Each row comes from the steps of one walk. Every step used is in the known rows, and no mark comes twice. Write the walk behind each row, first mark first.
Known rows:
punem/bani: [ 0.16 -0.02  0.12  0.13 -0.20  0.09  0.06 -0.14  0.27 -0.29 -0.03  0.25
  0.17  0.43 -0.03  0.32 -0.09  0.21 -0.20]
nezir/viru: [ 0.00  0.03 -0.12  0.16  0.37  0.06  0.36 -0.07 -0.01  0.14 -0.38 -0.12
  0.08 -0.45  0.04 -0.05  0.07 -0.01 -0.29]
takod/punem/nezir/viru/zatok: [ 0.18 -0.04 -0.12  0.19 -0.07 -0.01  0.07  0.00  0.04 -0.33 -0.34  0.10
  0.25  0.05 -0.13  0.46 -0.12  0.32 -0.10]
takod/punem/bani: [ 0.23  0.00  0.01  0.16 -0.28 -0.05 -0.06 -0.08  0.36 -0.23 -0.16  0.31
  0.33  0.37 -0.08  0.56 -0.18  0.35 -0.09]
viru/bani: [ 0.00  0.10  0.13 -0.06  0.18 -0.04  0.04 -0.06  0.13  0.48  0.10  0.02
 -0.15  0.03 -0.09  0.15 -0.04 -0.08  0.17]
punem/bani/viru: [ 0.31 -0.02  0.01  0.34 -0.25  0.08  0.08 -0.04  0.29 -0.30 -0.05  0.35
  0.18  0.29 -0.06  0.33 -0.17  0.11 -0.48]
nezir/viru/zatok: [-0.05  0.02 -0.09  0.24  0.40 -0.06  0.38 -0.12  0.03 -0.10 -0.39  0.02
 -0.02 -0.39 -0.09 -0.11  0.05  0.04 -0.11]
bani/viru/nezir: [ 0.24 -0.07 -0.19  0.31 -0.21  0.00 -0.09  0.33  0.00 -0.38 -0.11  0.31
 -0.02  0.16 -0.09  0.06 -0.11 -0.04 -0.17]
nezir/viru/bani: [ 0.00  0.10 -0.05  0.12  0.50  0.04  0.39 -0.11  0.08  0.49 -0.32 -0.11
 -0.03 -0.44 -0.02  0.05  0.05 -0.06 -0.18]
nezir/viru/takod/punem/bani: [ 0.09  0.01 -0.01  0.17  0.33  0.03  0.29 -0.20  0.22  0.03 -0.57 -0.01
  0.20 -0.12 -0.06  0.35  0.00  0.09 -0.42]
takod/viru: [ 0.11  0.04  0.01  0.07 -0.10  0.28  0.46  0.02 -0.14 -0.04 -0.55 -0.03
  0.19 -0.40  0.00  0.05  0.04  0.03 -0.05]
zatok/punem/takod: [-0.16 -0.05  0.27 -0.06  0.24 -0.29  0.20  0.02  0.21  0.29 -0.11  0.02
  0.09  0.33 -0.11  0.30 -0.03  0.14 -0.32]
punem/nezir/viru/zatok: [ 0.09 -0.08 -0.05  0.17  0.10  0.15  0.25 -0.03 -0.17 -0.39 -0.26 -0.05
  0.05 -0.02 -0.09  0.17  0.00  0.18 -0.18]
punem/takod/viru: [ 0.16 -0.07  0.15 -0.04 -0.04  0.19  0.39 -0.18 -0.03 -0.33 -0.71 -0.01
  0.30  0.05 -0.04  0.27 -0.01  0.17 -0.31]
zatok/viru: [ 0.08 -0.04 -0.11  0.19  0.43 -0.11  0.19  0.15  0.01  0.30  0.00  0.19
 -0.15 -0.36 -0.06 -0.11  0.00 -0.10 -0.22]
bani/punem/nezir/viru: [ 0.28 -0.07 -0.16  0.23  0.16  0.04  0.03  0.04 -0.03 -0.48 -0.21  0.10
  0.32  0.15 -0.02  0.53 -0.12  0.22 -0.34]
punem/nezir/viru: [ 0.13 -0.07 -0.08  0.11  0.09  0.23  0.24  0.01 -0.21 -0.22 -0.25 -0.15
  0.12 -0.05 -0.01  0.21  0.02  0.15 -0.32]
viru/takod/punem: [ 0.06 -0.02  0.11 -0.04  0.02 -0.09 -0.14 -0.10  0.21 -0.02 -0.24  0.04
  0.08  0.25 -0.12  0.42 -0.07  0.03 -0.09]
zatok/viru/bani/punem: [ 0.18  0.01 -0.08  0.22  0.61 -0.19  0.15  0.12  0.15  0.47  0.06  0.30
 -0.14 -0.26 -0.13  0.18 -0.09 -0.09 -0.15]
takod/punem/nezir: [ 0.20 -0.05 -0.07  0.07 -0.26  0.02 -0.12  0.06  0.03 -0.26 -0.13  0.09
  0.26  0.25 -0.08  0.51 -0.13  0.30 -0.04]
viru/takod/punem/nezir: [ 0.11 -0.07  0.12 -0.04 -0.06  0.01 -0.14 -0.08  0.11 -0.17 -0.25  0.00
  0.11  0.36 -0.14  0.54 -0.08  0.10 -0.14]
nezir/viru/takod/punem: [ 0.04  0.02 -0.05  0.13  0.40  0.00  0.26 -0.14  0.13  0.13 -0.55 -0.09
  0.14 -0.28 -0.05  0.24  0.02  0.01 -0.35]

Write each row's walk:
[ 0.34 -0.04 -0.08  0.31 -0.38 -0.06 -0.11  0.08  0.36 -0.43 -0.22  0.46
  0.32  0.43 -0.12  0.60 -0.23  0.33 -0.19]
takod/punem/bani/viru/nezir
[ 0.30 -0.01 -0.05  0.35 -0.30 -0.11 -0.05 -0.04  0.40 -0.36 -0.19  0.45
  0.29  0.29 -0.17  0.54 -0.24  0.30 -0.21]
takod/punem/bani/viru/zatok
[-0.13 -0.02  0.11  0.08  0.30 -0.13  0.32  0.16  0.01  0.36 -0.05 -0.07
  0.06  0.05 -0.08  0.28  0.01  0.13 -0.35]
zatok/punem/nezir/viru
[ 0.33 -0.07 -0.01  0.34 -0.35  0.09  0.00  0.09  0.27 -0.56 -0.10  0.47
  0.15  0.53 -0.09  0.36 -0.16  0.18 -0.31]
punem/bani/viru/nezir
[ 0.30 -0.08  0.01  0.12  0.06  0.02  0.14 -0.10  0.10 -0.56 -0.52  0.19
  0.45  0.23 -0.05  0.58 -0.14  0.24 -0.34]
bani/punem/takod/viru
[-0.16 -0.05  0.18  0.11  0.09 -0.27  0.12  0.07  0.08 -0.15  0.08  0.18
 -0.13  0.27 -0.26  0.12 -0.05  0.15  0.12]
viru/zatok/punem/nezir
[ 0.13  0.09  0.05  0.04  0.24 -0.12 -0.06 -0.03  0.21  0.26  0.07  0.15
  0.01  0.16 -0.10  0.42 -0.13  0.01  0.09]
viru/bani/punem
[-0.16  0.03 -0.01  0.24  0.51 -0.19  0.45 -0.04  0.11  0.15 -0.33  0.04
 -0.03 -0.34 -0.13 -0.05  0.05  0.04 -0.17]
nezir/viru/zatok/punem
[ 0.33  0.00 -0.06  0.31 -0.30 -0.06 -0.05 -0.01  0.37 -0.26 -0.19  0.38
  0.34  0.26 -0.11  0.57 -0.23  0.28 -0.30]
takod/punem/bani/viru
[ 0.18 -0.12  0.12 -0.05 -0.15  0.21  0.31 -0.06 -0.05 -0.61 -0.76  0.10
  0.27  0.28 -0.07  0.31 -0.02  0.24 -0.15]
punem/takod/viru/nezir
[ 0.14 -0.03  0.17  0.02 -0.08 -0.04 -0.11 -0.17  0.34 -0.17 -0.27  0.16
  0.16  0.45 -0.13  0.58 -0.12  0.13 -0.18]
viru/takod/punem/bani
[ 0.27 -0.03  0.04  0.40 -0.25 -0.01  0.09 -0.06  0.33 -0.47 -0.06  0.45
  0.12  0.32 -0.15  0.28 -0.18  0.14 -0.36]
punem/bani/viru/zatok
[ 0.12 -0.11 -0.15  0.19  0.29 -0.09  0.07  0.33 -0.02 -0.08 -0.06  0.35
 -0.19 -0.01 -0.09 -0.06 -0.01  0.00  0.01]
zatok/viru/nezir
[ 0.08  0.03 -0.03  0.15  0.58 -0.13  0.22  0.10  0.10  0.61  0.08  0.20
 -0.26 -0.36 -0.12 -0.01 -0.02 -0.15 -0.09]
zatok/viru/bani
[ 0.01 -0.03  0.17  0.23 -0.01 -0.22  0.16  0.22  0.35  0.14  0.05  0.35
  0.08  0.47 -0.14  0.38 -0.12  0.16 -0.34]
zatok/punem/bani/viru/nezir
[ 0.27 -0.08 -0.11  0.20  0.19  0.04  0.01  0.00  0.00 -0.47 -0.26  0.08
  0.30  0.22 -0.05  0.59 -0.11  0.18 -0.38]
bani/punem/nezir/viru/takod
[-0.23  0.00  0.18  0.11  0.18 -0.37  0.13  0.05  0.17  0.01  0.06  0.22
 -0.16  0.15 -0.24  0.00 -0.04  0.08  0.18]
viru/zatok/punem
[-0.02  0.01 -0.01  0.09  0.46  0.06  0.32 -0.16  0.05  0.14 -0.49 -0.15
  0.04 -0.32 -0.02  0.08  0.08 -0.08 -0.37]
nezir/viru/takod
[ 0.13  0.05 -0.04  0.16  0.55 -0.02  0.35 -0.17  0.16  0.22 -0.45  0.00
  0.15 -0.23 -0.05  0.33 -0.03  0.05 -0.32]
nezir/viru/bani/punem/takod
[ 0.25 -0.02 -0.07  0.28 -0.05 -0.08 -0.07  0.08  0.17 -0.03 -0.20  0.17
  0.08 -0.04 -0.14  0.31 -0.15 -0.12 -0.47]
bani/viru/takod/punem
[ 0.10 -0.04 -0.03  0.39  0.01 -0.21  0.11  0.20  0.09 -0.12  0.02  0.27
 -0.06  0.00 -0.23  0.10 -0.14 -0.03 -0.32]
bani/viru/zatok/punem/nezir
[ 0.24  0.07  0.05  0.11  0.02  0.26  0.41  0.01 -0.05  0.04 -0.49  0.06
  0.22 -0.20 -0.08  0.42 -0.06  0.10 -0.03]
takod/viru/bani/punem/nezir
[-0.01  0.01  0.14  0.15 -0.03  0.08  0.54  0.07 -0.09 -0.13 -0.48  0.10
  0.10 -0.21 -0.17  0.14  0.02  0.14  0.04]
takod/viru/zatok/punem/nezir
[ 0.21 -0.04 -0.13  0.15 -0.07  0.05  0.06  0.03  0.03 -0.20 -0.32  0.03
  0.29  0.02 -0.07  0.49 -0.10  0.31 -0.18]
takod/punem/nezir/viru
[ 0.16 -0.02 -0.11  0.40 -0.06 -0.14  0.04  0.11  0.08 -0.26 -0.04  0.28
 -0.07 -0.13 -0.18 -0.05 -0.13 -0.10 -0.22]
bani/viru/zatok
[ 0.20 -0.03 -0.02  0.25  0.02 -0.02 -0.02  0.08  0.09 -0.01 -0.14  0.11
 -0.02 -0.06 -0.11  0.14 -0.10 -0.22 -0.48]
bani/viru/takod
[ 0.29 -0.05 -0.07  0.29 -0.11 -0.01 -0.08  0.10  0.11 -0.13 -0.21  0.15
  0.10  0.06 -0.15  0.39 -0.17 -0.07 -0.51]
bani/viru/takod/punem/nezir
[ 0.05  0.03  0.06  0.15 -0.08  0.16  0.47 -0.03 -0.09 -0.27 -0.55  0.11
  0.10 -0.35 -0.13 -0.02  0.03  0.08  0.13]
takod/viru/zatok
[ 0.25 -0.10  0.00  0.08  0.10 -0.12 -0.08 -0.10  0.17 -0.55 -0.27  0.20
  0.35  0.42 -0.05  0.55 -0.16  0.21 -0.31]
bani/punem/takod
[-0.13 -0.01  0.05  0.21  0.51 -0.20  0.48 -0.11  0.13  0.04 -0.45  0.04
  0.03 -0.23 -0.14  0.04  0.03  0.10 -0.26]
nezir/viru/zatok/punem/takod
